Every row comes from one small tree of marks. The marks that hang from a mark follow it in brackets, in alphabetical order. Every link used is in the known rows. Which tree was each row made from?
Known rows
F(B): [-1.999 -0.579 -0.381 -1.006  1.761  0.776  0.506  1.986  1.286 -0.111
 -0.165 -1.247  0.498 -0.358  0.095  0.046  0.198 -0.367 -0.985 -1.663
 -1.205  0.713 -0.267 -0.369  0.099 -0.923 -1.267 -1.284 -2.816 -0.881
  2.497 -3.307 -0.978]
N(F): [ 0.615  0.851  0.464 -0.962  2.190  2.357 -1.263  0.655 -1.188  0.816
 -2.310 -1.226  0.603 -0.149 -0.247  0.117 -0.775 -1.623  0.292  1.884
  2.488 -0.980 -0.921 -0.013 -0.515  1.508 -1.174 -1.344  0.532  0.020
  1.620 -0.617  0.351]
E(C): [-0.698  0.022 -1.077 -1.446 -0.418  0.990 -0.987  0.991  1.433 -0.212
 -1.259 -2.130  0.084 -0.990  0.670  0.979 -1.862 -0.268 -0.256 -1.299
  2.256  0.696 -0.163  1.536 -1.239  0.043  0.343 -3.024 -0.934 -1.336
  0.529 -0.999  0.276]
F(N): [-0.558 -1.511  2.123 -2.250  1.898  2.662 -0.444  1.773  0.242  1.150
  0.027  0.708  0.477 -1.131  0.431 -0.599 -1.495  0.867  0.064 -0.124
  1.361 -0.898 -2.225  0.648  1.765  0.011  0.739 -1.630 -0.119 -0.842
  1.872 -0.298  0.052]
B(F J(N)): [-1.853  0.159 -0.531 -2.412  1.258 -0.378 -0.091  3.167  0.229  0.383
 -1.568 -2.523 -3.000 -1.363  1.178 -0.088 -3.830 -0.930  1.708 -2.980
 -0.079 -0.778  3.160 -0.062  1.013 -1.207 -0.417 -3.028  1.110  0.079
  0.675  2.223 -0.021]
J(N(F)): [-1.738  0.481 -0.286 -3.393  1.437  2.543 -1.089  0.505  0.737 -1.565
 -1.732 -1.214 -0.473 -0.106 -0.362  0.113 -1.772 -0.923  0.487  0.915
 -1.542 -1.217  0.468 -0.904 -1.593  1.193  0.290 -0.830 -0.194  1.395
  0.223  0.889 -0.623]
E(B C(J) N): [-3.072  3.034  3.787 -2.200 -3.992  2.254  0.912  1.981  1.543 -1.470
 -3.244 -2.680  0.948 -3.433 -0.162  1.669  0.898 -0.703  1.501  0.175
  3.909  1.025  1.482  5.066 -0.042 -1.160 -0.280 -6.206 -1.366 -0.703
  1.241 -1.107  0.583]
C(J): [-1.985  0.836  3.973 -1.549  0.408  1.306  0.291  2.903  2.439  0.603
 -1.864 -0.570  1.371 -1.411  0.671  1.047 -0.236 -1.046  1.014 -2.758
  1.830 -0.998  1.723 -0.088  0.263  0.955  0.458 -1.416 -0.469  0.268
  1.647 -0.197 -1.226]
F(B N): [-1.858 -1.959  1.495 -2.537  2.593  2.450  0.603  2.636  1.253  0.770
  0.229  0.573  0.243 -1.035  0.187 -1.031 -0.143  0.729 -1.374 -1.211
 -0.459 -0.139 -1.632  0.990  2.350 -1.063 -0.915 -1.195 -2.535 -1.350
  3.690 -2.804 -0.111]
C(E(N) F): [ 1.074 -1.777  1.061 -0.321  4.748  0.747 -3.384  2.016 -1.781  3.620
 -1.587 -2.404  1.133 -2.972  1.669 -1.857 -1.402  1.148  3.547  0.641
  0.339  0.377 -0.631  0.444 -0.015 -0.046  2.025 -4.621 -1.003 -1.586
  1.829 -2.238  2.537]
E(N): [-1.823  1.851  2.463 -0.790 -1.319  1.642  0.177  1.270 -1.250  0.544
 -2.326 -1.175  1.263 -2.002  0.252 -0.277 -1.652 -0.209  1.368  0.536
  0.795 -0.411 -1.397  1.763  0.605 -0.153  0.472 -3.073 -0.391 -0.921
 -0.207  0.273  0.211]
F(B(J)): [-2.737 -0.124  0.143 -1.179  0.339 -0.203  1.967  2.531  1.317  0.125
 -0.768 -0.835  0.417 -0.972  0.130  0.342 -0.822 -0.698 -0.551 -2.545
 -1.042  0.770  1.361  0.354  1.255 -1.036 -1.491 -1.761 -1.814 -0.989
  2.917 -2.511 -0.673]
F(B(J) N): [-2.537 -1.554  1.964 -2.653  1.229  1.510  2.151  3.287  1.365  1.024
 -0.388  1.039  0.071 -1.591  0.056 -0.634 -1.129  0.298 -0.930 -2.035
 -0.299  0.015  0.003  1.510  3.629 -1.154 -1.196 -1.602 -1.446 -1.342
  4.135 -1.967  0.341]
C(F): [ 0.404 -1.529  0.548 -0.827  3.714  0.843 -2.102  2.251 -0.136  1.616
 -1.487 -2.036  1.018 -1.087  1.100 -0.430 -0.073  0.940  2.020  0.998
  0.760  0.839 -1.041 -1.218 -0.444 -0.127  1.273 -2.615 -0.086 -0.788
  0.018 -1.343  1.194]
E(B(J) C N(F)): [-2.088  3.584  1.855 -1.964 -4.229  1.779  1.282  1.099 -1.020 -1.108
 -4.129 -2.672  0.259 -2.983 -0.894  1.229 -0.420 -1.530  1.266  2.548
  4.477  1.238  1.185  5.591  0.680 -0.973 -1.830 -6.624  0.393 -0.812
  1.636 -0.713  1.947]
J(N): [-2.638 -0.228 -0.415 -3.316  0.664  1.621 -0.594  0.755  1.776 -1.886
 -0.459 -1.192 -0.257 -0.336  0.023  0.375 -2.148  0.115  0.543 -1.005
 -2.866 -0.654  0.547 -1.189 -1.500  0.269  1.409 -1.087 -0.890  1.010
 -0.427  0.830 -1.434]

Which tree is each row?
[-3.734 -0.144 -0.187 -2.412  0.148  0.073  1.952  2.399  2.086 -0.937
 -0.724 -0.825 -0.128 -0.829 -0.004  0.308 -1.277 -0.694 -0.498 -2.752
 -2.817  0.566  1.986 -0.001  0.825 -0.954 -1.069 -1.511 -2.049 -0.286
  2.319 -1.792 -0.977]	F(B(J(N)))
[-1.971  1.571  3.803 -2.154 -1.164  1.539 -0.952  3.021  1.139  1.117
 -4.721 -2.300  1.180 -3.485  1.328  0.262 -0.777 -0.027  2.260 -0.090
  3.547  0.586  1.115  3.489  0.310  0.157  1.205 -4.837 -0.704 -1.583
 -0.296 -0.267  2.577]	E(C(F J) N)
[-0.817  0.793  0.266 -1.293  1.619  1.429  0.589  1.732 -0.410  0.706
 -2.464 -0.969  0.148 -0.412 -0.327  0.077 -0.550 -1.994 -0.391  0.714
  1.271 -0.417  0.705  0.610  0.797  0.770 -2.614 -1.439 -0.349 -0.295
  3.138 -1.922  0.471]	N(F(B(J)))
[-0.244 -0.563  0.591 -1.440  2.563  1.971 -0.992  2.139 -0.503  0.050
  0.180 -2.552 -1.472 -1.247  0.202 -0.020  0.851  0.115  1.057  0.382
  2.596  0.280 -0.801  1.183  0.668 -2.405 -1.008 -4.674 -0.414 -0.362
  2.391 -1.269 -0.446]	E(B(F(N)))
[-3.007 -0.863  3.232 -3.622  3.505  1.274 -0.656  4.413  3.817  0.053
 -2.670 -1.533  0.707 -1.921  1.238 -0.032  1.245  0.047  1.867 -1.873
 -1.824  0.143  3.128 -1.087 -0.066  0.073  0.793 -1.753 -2.122  0.629
  1.240 -1.678  0.417]	C(F(B) J(N))
[-2.451  1.068  0.568 -2.828 -0.811  0.631  1.240  1.660  0.659 -0.700
 -2.180 -0.583 -0.190 -0.961 -0.159  0.648 -3.025 -1.294  0.982 -0.847
 -0.778 -0.584  2.331  0.135  0.488  0.614 -0.184 -1.758  1.120  0.692
  0.966  1.533 -0.140]	B(J(N(F)))
[-0.437 -0.919  1.175 -1.734  2.159  0.303 -0.160  3.928 -0.805  2.687
 -1.244 -1.123 -2.281 -1.825  1.358 -0.881 -3.258 -0.463  1.445 -2.362
  2.907 -1.025  1.140  1.187  3.399 -1.432 -0.871 -3.392  1.651 -1.247
  2.187  1.502  1.025]	B(F(N) J)
[-2.936  2.771  3.195 -1.191 -3.550  1.151  2.180  1.615 -1.243 -0.944
 -2.118 -1.596  1.119 -2.767 -0.846  0.862 -0.107 -0.495  2.193  1.273
  1.514  0.926  0.371  3.299  1.506 -1.907 -0.618 -5.519  0.111 -0.223
  1.346 -0.324 -0.021]	E(B(J) N)
[-2.462  1.280 -0.629 -3.074 -2.465  1.117  0.813  1.025  1.840 -2.596
 -1.764 -2.745 -0.711 -1.599 -0.678  1.887 -0.565 -0.932  0.439  0.172
  1.960  1.449  2.306  2.896 -0.929 -1.144 -0.811 -5.102 -0.234  0.192
  1.691 -0.865  0.181]	E(B(J(N(F))) C)
[-1.005 -0.909 -0.943 -1.613  1.170  0.130 -0.792  2.491  1.733  0.683
 -2.223 -2.543  0.080 -1.640  1.046  0.368 -0.729  0.304  0.335 -0.982
  1.703  1.793  0.865  1.419 -0.346 -0.696 -0.009 -3.685 -1.389 -1.961
  1.034 -2.325  1.790]	E(C(F(B(J))))
[-0.323 -3.417  4.121 -2.351  6.952  1.528 -2.357  4.703  2.185  4.064
 -1.213 -0.526  0.959 -3.185  1.996 -1.828  0.745  0.884  2.234 -2.573
  0.627 -0.382  1.993  0.239  1.880  0.195  1.121 -3.105 -2.502 -1.112
  5.409 -3.923  2.065]	C(E F(B N) J)
[-0.729 -1.038  2.538 -2.721  1.443  1.792 -1.538  3.343  2.678  1.336
 -2.773 -1.431  0.659 -2.431  1.499  0.352 -0.516  0.414  1.166 -1.154
  3.672  0.350  1.027  1.930  0.292  0.404  1.173 -3.348 -0.569 -1.339
  1.248 -0.935  2.040]	E(C(F(N) J))
[-2.685  2.505  3.706 -2.112 -3.217  1.867  0.081  2.229  1.421  0.253
 -3.904 -1.700  1.062 -3.075  0.760  0.772 -1.510 -0.795  1.188 -1.287
  3.396 -0.259  1.310  3.923  0.274  0.401  0.551 -4.138 -0.955 -1.331
  0.269  0.269  1.213]	E(C(J) N)
[-3.105  1.048  3.271 -3.656  1.004  2.256  0.282  2.735  3.244 -0.879
 -2.690 -0.699  0.451 -1.146  0.257  0.677 -0.238 -1.625  0.557 -1.910
 -0.379 -1.581  3.002 -0.262 -0.297  1.391 -0.188 -0.626 -1.142  1.380
  1.824 -0.040 -1.072]	C(J(N(F(B))))
[-2.481  0.262 -0.700 -3.629  1.742  2.248 -0.511  0.950  1.266 -1.821
 -1.635 -1.300 -0.492  0.006 -0.451  0.072 -1.017 -0.967 -0.349  0.397
 -2.384 -0.864  0.752 -0.752 -1.228  0.704 -0.568 -0.674 -1.265  1.197
  1.078 -0.408 -0.668]	J(N(F(B)))
[ 0.229 -1.785  3.405 -1.264  5.204  0.883 -2.608  3.439  1.557  2.539
 -1.296 -2.541  1.350 -3.123  1.594 -0.286  1.749  0.331  3.736 -1.233
  1.760  0.379  2.622  0.107 -0.238 -0.073  1.422 -4.954 -1.510 -0.101
  4.135 -3.507  1.072]	C(E(B) F J)
[ 0.304 -2.376 -0.151 -1.492  4.527  0.012 -2.417  2.003 -0.030  1.688
 -0.159 -2.729  0.351 -2.321  1.050 -0.665 -0.326  0.978  3.413  0.066
 -0.513  1.312  1.464 -0.165 -0.521 -0.973  1.365 -5.307 -0.853 -0.342
  3.134 -2.773  1.429]	C(E(B(J(N))) F)
[-0.321  0.157 -1.659 -1.349  0.602  1.135 -1.505  1.526  0.760 -0.860
 -0.730 -4.502 -2.017 -1.410  0.368  1.031  0.355 -0.457  0.567 -0.352
  3.853  1.517  0.657  2.558 -1.336 -2.362 -1.151 -5.909 -1.039 -1.057
  1.552 -1.879  0.211]	E(B(F) C)
[-2.596  1.342  3.534 -2.211 -0.733  1.449 -0.401  3.473  1.696  0.942
 -4.600 -2.370  1.003 -3.454  1.144  0.106 -0.071 -0.218  1.621 -0.585
  2.549  0.900  1.536  3.527  0.588 -0.311  0.446 -4.567 -1.770 -1.716
  0.439 -1.435  2.527]	E(C(F(B) J) N)
[-2.815  0.771  0.649 -2.367 -1.494  0.889  1.485  1.334  1.227 -2.241
 -0.368 -1.854  0.062 -1.264 -0.872  1.414 -0.194 -0.418  1.124 -0.372
 -0.395  0.915  1.601  0.879 -0.064 -1.465 -0.294 -3.971 -0.139  0.917
  1.680 -0.482 -1.395]	E(B(J(N)))
[-2.151  0.732  0.623 -3.088  0.084  1.525 -0.944  2.660  3.007 -1.789
 -1.720 -4.163 -2.179 -1.920  0.619  1.392  0.524 -0.931  1.058 -1.908
  3.149  0.655  3.233  2.608 -1.311 -1.720 -0.619 -5.488 -1.291  0.247
  1.617 -0.828 -0.257]	E(B(F) C(J(N)))
[-2.116  0.928  1.161 -3.327 -0.588  1.899 -0.659  1.916  3.185 -0.948
 -2.901 -1.770 -0.065 -1.413  0.579  1.237 -1.484 -1.158  0.277 -1.849
  2.138 -0.482  2.417  1.679 -1.406  1.052  0.374 -2.324 -0.765 -0.078
  0.847  0.103  0.212]	E(C(J(N(F))))
[ 0.045 -2.098  0.608 -0.588  5.274  0.504 -2.691  2.610 -1.117  3.320
 -1.354 -2.461  0.818 -2.882  1.534 -2.115 -0.469  0.913  2.539 -0.041
 -0.914  0.844 -0.187  0.501  0.368 -0.767  0.956 -4.350 -2.717 -1.970
  3.045 -4.218  2.430]	C(E(N) F(B))
[-1.367 -1.307  2.202 -2.853  1.990  1.595 -1.058  3.706  3.250  1.170
 -2.653 -1.549  0.459 -2.305  1.376  0.228  0.359  0.309  0.449 -1.653
  2.759  0.674  1.479  1.972  0.678 -0.043  0.492 -3.216 -1.714 -1.561
  2.068 -2.218  1.930]	E(C(F(B N) J))
